Every row comes from one small tree of marks. Brackets hold a mark, then the marks that hang from it, in alphabetical order. Every link used is in the known rows. Which tree was each row made from?
Known rows:
{K {C W}}: [ 12.2  23.0  26.1   4.9 -30.8  28.4  34.8 -39.4   8.8   9.0  30.5 -40.2
  36.2  -1.1  18.3  22.1  25.3 -34.4  12.3 -11.6 -19.1]
{E {C T U W}}: [ 39.4  25.7  43.7 -12.5  -7.7  26.8  -7.3 -17.4  12.2   5.3   2.1 -51.0
   7.9 -34.0  11.5  10.4  13.4 -17.3  11.7  -5.6  -4.2]
{U {C B T W}}: [ 22.6  24.7  31.4  -9.6 -26.4  14.4  37.1 -33.6   3.4  16.3  26.3 -24.1
  -2.4 -14.1 -29.7  -2.9  39.3 -25.0 -34.4  -8.6 -28.9]
{B {C T U W}}: [ 29.4  33.0  48.0  -8.8 -18.8  20.7   7.4  -8.4  -7.2  -8.4  14.0 -47.9
   5.5 -29.3   8.7   8.6   6.5 -33.9   1.6  -9.0  15.3]
{X {W {C B T U}}}: [ 15.3 -35.6  55.8  13.2 -43.9  47.0  -7.9   0.6 -14.3 -10.0  12.9   3.1
 -34.2 -49.0 -16.4 -13.4   8.1  -1.8 -41.7   2.0 -25.5]
{W {C E U}}: [ 18.8 -15.7  48.8   2.1 -35.2  45.7   8.7 -19.0   5.0  -1.5  38.2   4.1
  14.4 -20.0  -1.9  19.5   1.9  -3.9  -4.6 -13.3 -37.9]
{W {C B T U} X}: [ 32.0 -33.0  45.0   1.0 -38.3  32.0 -14.6  -9.7   9.5  15.3  17.9  -3.8
  -3.7 -35.8 -19.2 -11.7   3.2 -11.6  -3.6   1.9 -12.9]
{K {C B E T U}}: [ 15.2 -40.3  36.2 -11.7 -34.2  53.1  37.4   4.2  17.0  21.6  20.5  -9.0
   7.1 -41.3  17.5  22.6  -1.1 -26.3 -38.1  20.9 -39.0]
{K {C E U}}: [ 14.5 -20.5  32.9  -3.6 -43.4  54.4  33.3 -11.6   5.1   5.6  31.7 -17.3
  24.8 -24.0  27.1  32.4   4.0 -25.2   2.6   5.8 -26.9]
{E {C B}}: [ 28.6   0.0  18.6 -17.7 -15.1  37.4  10.5 -32.5   8.9  34.8  -2.2 -12.1
  31.8 -29.5  32.3  24.4  40.0  -9.4  30.4  14.9 -21.6]
{X W}: [ 15.6 -11.1  27.0   7.6 -57.1  49.5   2.9 -22.5 -10.3 -12.2  12.8 -28.1
   2.2 -19.0  10.3  11.3  41.0  -7.1  13.5  -3.7  -0.6]
{B {C E U W}}: [ 17.8  42.6  30.1 -17.0 -31.1  32.3  29.9 -11.0   4.2  -1.4  24.6 -23.4
  26.7 -30.4  25.4  26.2   2.7 -31.8   9.8  -9.3 -16.1]
{H {C T W} F}: [ 14.7  20.0  28.8  -0.9 -16.1  22.4  19.8 -22.0 -11.6  -0.3  -3.4 -39.3
  13.1   9.8  14.0   6.8  13.4   5.2  -6.5 -41.8   9.2]
{H {C B E T} F}: [ 11.1 -23.4  17.8 -15.2 -23.3  43.3  36.3  -5.5  -1.9  24.6  -7.7   4.4
  13.0  -9.2  25.4  17.9   9.8  11.1 -34.5 -14.4 -15.9]
{H {C T U} F}: [ 21.6 -22.4  44.6  -0.4 -26.1  38.8   5.8  -3.2 -31.6 -12.9  -4.1 -30.3
  -6.0  -8.0  20.7   5.0   4.0  15.3   6.0 -24.6  19.8]
{C B U}: [ 11.8 -25.6  44.0  -0.4 -43.6  46.7  16.6 -15.6   8.2   3.6  23.5 -13.1
  11.7 -35.3   7.2  12.9  24.6  -2.6  24.1   8.7 -36.4]
{K {C E W}}: [ 10.8  19.9  16.1  -3.7 -33.7  37.3  47.9 -30.3  23.9  21.1  34.8 -27.7
  40.7  -5.7  22.9  31.4  16.3 -37.9  -9.4  -8.0 -36.9]
{H F}: [ 25.2  -7.7  20.4   8.4 -31.8  40.4   1.8 -21.6 -16.1   9.7   8.8 -28.6
  19.5   4.8  19.2  14.7  42.2  20.0  31.5 -25.8   2.1]
{H {C E T W} F}: [ 13.1  20.3  18.9 -10.0 -18.4  30.2  32.0 -14.2   2.9  11.9   0.4 -26.9
  21.1   7.1  18.3  16.6   5.8   3.0 -28.1 -39.4  -8.9]
{H {C B {W X}} F}: [ 12.1  22.5  -2.1  -6.8 -42.2  22.4  26.0 -24.8   4.3  28.1  -2.2 -13.1
  35.6  -3.4  21.4   0.7  20.7   0.1  30.7 -32.2 -11.3]
{K C}: [ 22.1 -10.4  28.4   4.3 -35.3  38.9  27.4 -34.9  -3.7  10.5  26.5 -27.9
  29.1  -2.3  26.5  28.2  29.2 -28.3  21.5  -1.2  -3.3]

Write each row's tree:
[ 42.1  22.6   9.4 -21.2 -16.3  16.9  -4.1 -25.3  33.0  46.2  -9.3 -37.5
  28.9 -32.5  11.8   2.4  24.2 -28.8  16.0   7.4  -7.5] : {E {C B T {W X}}}
[ 41.2 -16.0  34.7   4.3 -30.0  23.8 -21.0 -34.6   6.8  16.9  18.0 -19.7
  14.3  -4.9 -18.1  -1.1  16.0 -17.7   0.6 -13.5  18.8] : {W {C T} X}
[ 33.2   8.7  27.3 -22.2 -17.4  34.0  16.9 -13.6  -1.8  15.6   5.0 -21.6
  19.1 -18.4  22.9  30.2  15.0 -35.7 -18.3   3.9  19.7] : {B {C E T}}
[ 15.4  28.4  -9.3  -9.7 -42.2  31.1  27.5 -22.0   8.3  24.7   6.8 -19.1
  42.3   7.6  26.9  13.2   9.2  -6.1  19.4 -40.2  -6.5] : {H {C E {W X}} F}
[ 27.8   6.5  28.9  -9.5 -44.9  34.6   4.1  -4.5  37.9  11.8  22.2 -45.2
  17.5 -26.1 -13.5   4.6   0.7 -28.6   0.6 -11.1 -15.9] : {C E T U {W X}}
[ 17.9 -34.0  52.0  -3.4 -26.7  45.9  13.9  -1.7  13.8  13.2  24.3  14.6
  -4.4 -36.3 -11.0   8.5  -3.9  -5.0 -46.0   1.7 -47.2] : {W {C B E T U}}
[ 38.5  33.0  32.0 -13.9 -33.0  16.7  -7.8  -9.9   2.2   2.3  10.7 -49.9
  12.5 -32.5   4.0  -1.8   7.0 -44.0  22.5  -4.5  32.3] : {B {C T U {W X}}}
[ 23.8 -10.7  22.8 -21.1 -31.1  36.1  38.9 -23.8   3.1  26.2  24.0  -0.6
  -3.3 -19.4 -20.0  13.1  32.6 -22.4 -49.1   5.6 -32.1] : {U {C B E T}}
[ 24.9 -28.1  59.1  16.4 -44.0  44.8 -20.1  -6.2 -21.7 -25.1  18.0 -14.6
 -31.0 -35.2 -15.5 -11.8   7.9  -3.8 -29.0 -11.8  -0.9] : {X {W {C T U}}}
[ 13.2 -28.4  33.3   1.2 -39.6  50.5  12.4  -5.0   3.6  14.2  10.4  18.9
 -12.5 -36.6  -9.1   2.0  11.8  -6.7 -70.8   1.4 -38.0] : {X {W {C B E T}}}
[ 23.9  34.4  17.9 -15.1 -14.7  26.7  18.0 -34.3  23.2  32.8   4.5 -23.6
  35.6 -28.5  25.6  16.6  36.4 -14.7  23.8   4.5 -37.8] : {E {C B W}}
[ 18.2  23.5  21.2 -18.5 -29.3  23.4  50.2 -25.7  15.1  26.8  28.3 -11.0
   5.0 -17.7 -25.8   6.2  26.6 -28.0 -57.4  -6.0 -47.5] : {U {C B E T W}}
[ 39.4  41.5   4.6 -13.6 -25.4  19.7  -6.5 -41.9  22.3  32.4   3.8 -41.5
  45.7 -16.8  20.6  12.9  32.7 -29.1  56.3  -7.9   1.8] : {E {C {W X}}}
[ 11.7  12.8  40.8   7.5 -39.4  35.6  29.1 -23.0   4.7  -4.6  36.6 -40.2
  22.0 -17.3  15.1  17.0  11.4 -32.0  18.6  -9.0 -26.2] : {K {C U W}}
[ 31.4   5.2  37.1  -0.4 -43.4  27.5  -9.6 -13.0  23.9   1.8  20.7 -57.2
   9.6 -22.9 -14.4  -4.6  11.2 -26.3  20.0 -10.0   3.4] : {C T U {W X}}
[ 18.8 -37.4  44.0 -13.1 -35.8  53.6  21.7   3.0  25.6  14.3  17.3 -11.8
   1.6 -42.0   0.2  15.9   7.8  -6.2 -29.7  13.1 -40.2] : {C B E T U}
[ 17.8  15.2  11.2  -3.8 -49.3  26.7  16.8 -32.9  33.7  31.6  20.6 -28.7
  38.2 -17.1  -1.7   3.5  34.2 -22.1  34.2  -3.4 -28.8] : {C B {W X}}
[ 31.4  23.3  25.1 -17.9  -4.5  25.7  11.2 -24.3  23.9  35.3  -6.3 -32.7
  21.2 -30.1  15.1   9.0  29.3 -18.6  -5.8   2.4 -24.9] : {E {C B T W}}
[ 26.5 -26.5  57.4   0.5 -24.0  44.3   2.0  -8.2   6.0  -1.8  29.1  -5.5
  -0.7 -23.8 -13.9  10.6  -6.2  -6.7 -36.5  -9.6 -23.3] : {W {C E T U}}
[ 32.8  24.5  12.5 -16.7 -35.5  26.6   0.6 -19.4  26.2  32.0   5.5 -26.8
  33.3 -47.8  17.4   3.8  19.7 -19.5  48.6   7.4 -28.2] : {E {C B U {W X}}}
[ 20.1  44.1  39.3  -6.1 -28.3  21.8  16.8 -19.0  -8.8 -10.8  22.9 -37.8
  18.6 -25.9  18.8  14.2  14.5 -29.5  31.5 -11.9   1.5] : {B {C U W}}
[ 31.0  -0.6  41.3 -20.7 -24.5  40.5   9.0   0.3  -7.0   0.7   9.0 -22.5
   4.3 -36.2  21.2  24.6   1.7 -31.0 -13.6   6.6  13.6] : {B {C E T U}}
[ 18.9 -28.7  51.3  10.4 -43.9  54.8  -8.5   2.0  -7.3 -14.9  18.7  -1.0
 -27.6 -39.7 -12.5   1.4  -4.1  -6.5 -53.4  -9.3 -19.7] : {X {W {C E T U}}}
[ 25.2  31.5  37.7 -18.6 -23.7  28.8  21.5  -0.7   5.7   0.5  15.3 -35.2
   9.6 -34.0  14.3  17.8  -3.2 -36.2 -21.0  -6.8  -2.4] : {B {C E T U W}}
[ 27.4  41.2  10.4 -21.0 -48.1  28.5  16.1 -11.4  13.7  15.0  21.6 -26.4
  35.0 -32.0  19.6  13.9   3.0 -43.2  28.9  -7.7  -0.5] : {B {C E U {W X}}}
[ 29.6  -7.9  16.3  -2.3 -40.1  37.3   0.3 -33.8  16.1  27.4  28.3   2.7
  34.5  -3.6  -3.4  15.1  13.8 -20.6   6.5 -14.4 -16.5] : {W {C E} X}
